Each row was made from one small tree. The marks that hang from a mark follow it in brackets, in the order of their numbers. Every link used is in the known rows. Write each row's tree.
Known rows
K35{K465 K662{K306 K394{K75 K560}}}: [ 37.6  24.0 -45.3  28.8  57.3  -4.7  29.6   8.0   2.6 -12.2 -11.9 -19.8
  40.9 -41.8  -3.1 -38.1 -63.3 -17.2  -8.3 -49.5  28.4 -38.4  28.1  20.9]
K35{K465}: [ 16.2   5.2 -32.9  -2.3  19.3 -15.4   9.1  18.3  10.4  -0.7 -17.1 -21.6
  -7.4  -5.4 -21.3 -20.9   2.2  -8.5 -13.5 -19.5   4.7  -7.7  20.6   5.4]
K306{K465 K662{K35 K394{K75 K560{K244}}}}: [  0.5  -8.6   4.9  38.8  14.6  31.2  -2.5  11.8   3.1 -40.5  -8.3 -27.5
  42.3 -57.2 -41.9 -35.6 -45.9  -7.7 -18.8 -35.9  25.1 -18.6 -11.5  11.4]
K75{K35}: [ 10.3 -16.1 -15.6   0.4  19.3 -23.6  -0.2   0.0   7.6 -18.1   6.0 -19.1
  -1.0 -14.1 -25.3 -28.3 -10.8   1.2 -15.1  -2.0  -1.5 -11.2   4.3  -0.5]
K560{K244 K394{K75{K35{K662}} K465}}: [-14.4   2.5  -9.8  49.7  18.4 -20.9 -16.1  14.0  21.6 -42.5  -9.1 -51.5
  42.3 -37.5 -29.1 -84.6 -42.9 -11.3 -26.6 -49.2  16.5  -8.0  -1.7  31.6]
K662{K35 K306{K75 K465} K394{K560{K244}}}: [ 14.2  -1.6 -11.5  33.3   4.0  17.2   7.8 -13.0  -6.8 -27.0  10.8 -23.9
  47.6 -49.8 -29.2 -23.6 -54.5  -5.8  10.7 -34.5   8.4   8.1  -4.2   8.0]
K465{K394}: [  1.2 -11.4 -14.9  15.7   9.6 -12.8   5.7  16.5   0.4   1.9  -1.5   6.7
 -17.5  -5.7   1.0 -13.8 -14.2 -26.0  10.7 -10.6   2.8   4.0 -15.1   0.0]
K959{K394{K75{K35{K465{K306{K662}}}} K560{K244}}}: [  1.5   1.9  -7.5  36.1  36.8 -11.3  10.9  40.1  -0.7 -28.9   6.3 -28.0
  12.5 -22.9 -50.7 -37.3  -0.6 -12.8 -29.7 -31.8  19.8  -6.4  41.9  49.1]
K394{K560}: [  9.0  -7.8 -24.5  18.9  16.7  -4.0  11.0  12.8   0.7  -5.9  -8.0  -8.7
  -4.6  -2.2 -18.4 -21.2 -26.3  -1.9 -15.1   1.0   9.1  -3.3  13.5  10.4]
K465{K35}: [  9.5 -11.7 -13.7  -1.7  11.1  -6.6  -1.3   4.9 -11.0 -20.4  -3.0 -19.0
 -16.1   0.3 -14.5 -22.1 -15.3 -11.4   3.0  -1.3  14.1  10.4  -3.5   4.9]
K465{K35{K662} K306{K75} K394{K560}}: [  9.0 -11.8  11.9  38.9  49.4  -4.1  -0.3  31.5 -45.0   5.0  10.5  -7.7
  -8.9  -3.9  -3.3 -35.4 -43.3 -25.8  35.6 -29.8  15.4  31.5  11.7  48.8]
K35{K465{K394} K662}: [ 15.1   2.5 -23.2  12.9  43.1 -30.1   8.1  34.8  -1.1  12.9 -13.2  -8.4
  -4.0 -20.0  -1.6 -35.9 -17.6 -26.5   5.2 -39.6  10.8  -7.6   9.5  16.7]
K959{K35{K465{K306{K75 K662}}} K394{K560{K244}}}: [ 18.5  -2.9 -10.5  40.3  15.9  -0.6 -14.7  50.3 -20.0  -8.0  -3.4 -21.6
  -4.0 -13.2 -45.7 -17.8   5.8 -24.7  -6.9 -26.2   6.1   7.1  27.4  51.8]
K306{K662{K394}}: [ 28.4 -15.5 -11.6  17.7  13.6   0.9   5.7  11.6  12.1 -13.6 -19.9  -3.5
   3.6 -31.4  -1.4 -11.0 -22.7  -9.6  16.2 -18.6   1.6 -29.8 -11.7  -9.4]
K662{K306 K394{K75{K35} K560}}: [ 21.2  -1.9 -28.8  23.4  36.7  -3.8  22.5 -17.4   6.2 -34.3  16.5 -14.4
  38.7 -40.0 -15.5 -26.8 -55.1 -10.8 -16.0 -18.6  18.8 -31.9  10.2   9.2]
K75{K35{K662}}: [ 23.6 -11.3 -13.1   5.4  37.7 -33.0  -3.2   6.9   4.6 -11.8  -0.7 -22.9
   8.8 -23.9 -17.1 -49.8 -31.7   3.4 -10.6 -16.6   3.0 -21.7   6.6   5.5]
K560{K394}: [ -1.8  -6.9 -21.7  27.7   1.3 -11.0 -14.6   5.9  13.5  -3.7  -9.3  -6.1
   0.6 -10.0  -7.3 -32.5 -18.9  -6.2  -4.4 -24.5   0.3   1.8 -18.5   0.2]
K959{K394{K75{K35} K465{K306{K662}} K560{K244}}}: [ -8.1   3.2   0.9  47.8  22.8   5.9  13.7  27.7   8.8 -41.3   3.1 -42.1
  14.6 -22.3 -55.2 -41.1 -13.5 -14.4 -21.5 -14.2  14.9  -5.9  26.7  54.2]
K560{K394{K75}}: [ -5.4   1.8 -15.7  34.8   3.5   5.4 -18.3   7.0  13.2 -11.6 -12.9  -9.8
   7.1 -12.6  -6.7 -37.0 -33.0 -13.4 -10.9 -27.2   8.7  -6.7 -17.5   2.9]
K560{K244 K394}: [-14.4 -11.3 -21.8  37.9 -13.9 -20.0 -11.3  12.5  14.1 -19.7  -7.3  -8.8
   9.3  -8.1  -9.5 -40.4 -18.2  -5.8  -6.8 -35.2   8.7  17.1 -16.4   2.5]
K306{K75 K662{K394}}: [ 35.5 -17.2   8.5  25.4   8.5  14.8 -10.9  17.1   0.1  -8.2 -24.7  -4.4
   2.5 -30.4   3.4  -9.4 -31.6 -15.5  31.7 -20.9 -12.4 -22.6  -6.7  -5.8]
K35{K662{K306{K465} K394{K560}}}: [ 30.6   9.2 -41.9  30.2  36.5  -1.3  22.2 -10.4   1.0 -11.9  -8.0 -17.7
  25.3 -43.2 -17.7 -29.0 -61.1   2.9   6.2 -32.9  16.9 -27.5   8.7   4.4]
K35{K465 K662{K394}}: [ 31.5   9.1 -35.5  10.1  39.2 -30.3  14.8  22.7  11.9   4.3 -22.4 -14.3
  19.7 -33.0  -2.4 -38.2 -32.9 -14.5  -2.5 -42.2  17.8 -33.1  10.2   8.0]
K306{K75}: [ 21.3  -6.3  -2.4  14.4   1.9   6.4 -10.6  11.9  -3.3  -1.4 -16.9 -12.4
 -13.0  -0.3  -5.5 -14.1 -24.9  -9.2  16.0  -6.1 -12.9   2.5   4.5  -1.6]
K35{K465{K394{K560{K244}}} K662{K306{K75}}}: [ 18.2   1.0 -21.0  40.9  36.3 -14.4  14.5  32.1 -22.9  -4.6  -1.7 -12.4
  20.1 -23.5   0.1 -37.6 -42.6 -26.3  20.6 -54.6   9.7  18.9  33.4  32.8]

Write each row's tree
[ 24.1 -15.7  16.2  27.9  23.1  37.4 -16.6   9.1  -9.3 -10.3 -11.2 -22.8
  25.8 -57.5 -36.8 -20.3 -43.4  -6.0   9.9 -22.0  -4.9 -18.2  -8.5  11.6]
K306{K75 K465 K662{K35 K394{K560}}}
[-19.1 -10.9 -15.8  44.1  12.1 -18.0  27.8  28.2  -8.1 -10.7  15.9   3.2
  -3.8   5.6 -13.0 -20.9 -11.6 -15.6   5.8 -25.6  20.8  33.7   7.2  28.9]
K465{K306 K394{K560{K244}}}
[  2.2 -17.4   0.4  49.0  30.3  -4.6  16.9  17.0   2.1 -46.2  10.5 -20.0
  34.6 -33.0 -30.1 -34.8 -29.0  -3.6 -12.3 -38.8  23.5 -14.7  16.5  27.4]
K465{K306{K662{K394{K75{K35} K560{K244}}}}}
[ 19.1   7.7 -26.8  -3.3   9.8  12.5   5.2 -30.3   8.4 -18.7   7.8 -32.9
  15.8 -32.9 -35.1 -15.1 -22.5   5.2   7.3 -13.0  -2.8  -4.6 -11.3 -11.7]
K662{K35 K306{K465}}
[ 15.3   1.5 -29.4   7.1  39.4 -13.4  18.8  15.5   8.2  -0.7   1.1 -17.3
  38.4 -43.5 -24.0 -33.0 -28.9 -17.0 -26.9 -26.1  22.5 -18.8   5.6  23.0]
K662{K35{K465} K394{K560}}
[ 14.3  20.3 -19.6  11.4  35.1  -0.9  20.2   5.9  14.4  -7.3   5.4 -26.3
  37.1 -32.3 -20.1 -28.2 -20.3 -18.7  -7.8 -43.0  23.9 -19.2   1.1  18.4]
K662{K35{K465{K306}} K394{K75}}
[ 18.6   5.6  -7.1  28.9  13.0  27.6   8.9  13.5  23.1 -30.0 -31.6 -32.9
  15.3 -36.6 -15.3 -22.6 -31.2 -22.7   5.8 -21.1   6.7 -40.6  -4.3   8.6]
K306{K662{K394{K75 K465}}}
[  3.5   7.2   2.6  41.3  27.5   1.7 -19.7  14.6 -12.6  -8.4 -10.4 -47.8
   8.6 -13.4 -17.4 -57.1 -32.7 -15.0  31.8 -44.0   3.8  23.5   1.7  47.4]
K560{K394{K465{K35{K662} K306{K75}}}}
[ -2.3  -6.9 -19.6   4.7  44.0 -37.1  14.8  20.8   1.0  -1.5  21.0 -18.7
  -4.1 -12.7 -27.6 -22.4  19.7 -18.1  -2.7 -30.6   5.8   6.4  20.2  26.3]
K75{K35{K465{K306 K394}}}
[ -1.8   9.9 -12.7  26.8  27.3   1.9   6.0  16.4  12.3 -20.6  -1.9 -31.7
   9.5 -23.6 -45.9 -43.7 -32.2 -23.9 -42.6  10.1  12.8 -23.5  16.4  44.3]
K959{K394{K75{K35} K465 K560}}
[ 31.7   3.0 -31.0   3.6  14.9  -5.5  21.2 -27.5  14.6 -15.2  11.6 -10.5
  38.3 -42.8  -0.1 -16.6 -42.0 -12.1  16.9 -22.3   5.7 -18.2 -24.6 -11.1]
K662{K35 K306 K394}
[  8.4   5.1 -22.0  35.0  34.2  -3.6   6.5  -7.2  -4.9 -49.2   8.7 -42.1
  34.9 -37.5 -45.6 -55.0 -55.7   9.7 -23.1 -37.4  20.9 -11.5  28.2  16.7]
K394{K75{K35{K662{K306{K465}}}} K560{K244}}
[ 16.9   8.5 -34.0  25.8  51.4 -25.1  18.5  10.1  -3.1 -39.8   6.8 -41.0
  44.8 -33.9 -30.8 -60.8 -44.7  -3.6 -30.2 -49.9  26.2 -13.5  48.2  29.9]
K394{K75{K35{K465 K662{K306}}} K560{K244}}
[  7.9  19.5 -30.6  46.3  44.5 -19.0  32.9  33.8   2.3 -18.0  -8.4 -22.0
  39.0 -23.5 -15.5 -51.5 -43.7 -11.6 -16.8 -62.5  42.9 -13.0  33.1  39.8]
K35{K465{K306} K662{K394{K75 K560{K244}}}}
[-16.9  -2.1 -27.6  36.3  27.0 -25.5  32.6  40.0  -6.7  -4.8  11.0  -9.6
   1.3   1.9 -23.8 -23.8   6.0 -20.7  -6.9 -41.0  23.2  30.0  28.5  38.9]
K35{K465{K306 K394{K560{K244}}}}
[ 29.9  12.4 -39.1 -12.2  28.3  -7.6  17.8 -12.1   9.6  -9.6   5.6 -31.7
  25.3 -28.2 -20.4 -21.2 -11.7  -8.3   0.4 -25.3   2.4  -5.1   8.5   1.5]
K662{K35{K465} K306}
[  5.6  -4.4   3.6  22.2  37.0  -3.9  -7.9  21.7 -23.4 -14.5  -2.9  -8.1
  -6.1 -15.3   4.4 -42.5 -49.0 -36.8  14.0 -27.4  27.1   1.2 -13.7  20.0]
K465{K35{K662} K394{K75}}
[ 16.6 -19.0   1.9  29.0  40.7   5.0   0.4  12.0   3.5 -32.6  -3.4 -14.1
  27.1 -46.4 -23.9 -32.5 -43.0 -10.2 -21.3 -18.6  12.8 -41.3   7.3  14.4]
K306{K662{K394{K75{K35} K560}}}
[ 46.5   5.8 -15.6  19.9  21.3   0.7  -0.5  -4.8  -8.9  -4.7 -12.9 -17.8
   7.8 -15.4   8.4 -25.4 -52.5  -4.2  38.3 -27.4 -13.0  -6.5  10.8  -3.2]
K35{K662{K306{K75}}}
[ 25.7  -4.9   5.2  18.5  24.2   6.4 -18.8   8.5 -23.6 -13.5 -16.0 -25.7
   4.5 -35.2 -16.1 -34.5 -52.1 -14.2  23.9 -30.1  12.0  -7.2  -6.6   8.8]
K306{K75 K465{K35{K662{K394}}}}
[ 14.2  -5.7 -19.7  39.0  12.7  -5.8  21.6  -4.4   5.3 -43.7   9.1 -39.7
  46.4 -40.8 -26.0 -36.4 -43.5 -14.8   0.8 -26.8   4.1  -0.4  22.9  27.5]
K662{K306{K75{K35}} K394{K465 K560{K244}}}
[ 23.1 -16.8  19.1  16.6  19.0  21.8 -12.9  15.7 -28.2 -17.6  -6.5 -26.1
 -21.3  -0.3 -18.2 -10.6  -5.8  -7.0  44.3 -16.6  -7.6  18.9  10.9  18.6]
K465{K35 K306{K75 K662}}
[ 27.6 -14.1  14.4  34.4  32.8  21.0   2.8  14.3  -9.8  -4.4   1.3 -13.6
  29.0 -39.2 -16.0 -18.5 -37.3  -8.3  27.1 -29.0  -2.8  -6.6  -1.4  25.6]
K465{K306{K75 K662{K35 K394{K560}}}}
[ 20.4  17.8 -22.0  11.2  13.9  25.7   8.5 -31.8  12.2 -27.3   5.9 -25.8
  39.3 -52.5 -24.2 -18.1 -49.7 -11.9   3.2 -29.0  12.7 -27.0 -23.3 -11.0]
K662{K35 K306{K465} K394{K75}}
[-25.7  -2.0 -10.0  42.1  -0.4 -10.8 -13.7   8.0  24.6 -47.1  -1.1 -46.9
  32.6 -27.8 -37.1 -63.6 -22.0 -15.2 -31.8 -36.5  13.0   2.1  -4.4  25.8]
K560{K244 K394{K75{K35} K465}}
[  6.0 -26.3  23.5  36.8  35.7  20.4  -6.3  32.5 -43.1  -7.8   7.1  -7.2
 -21.0  -6.7 -12.9 -10.4 -16.2 -26.4  43.4 -21.3   3.2  32.0  11.6  40.2]
K465{K35 K306{K75 K662} K394{K560}}
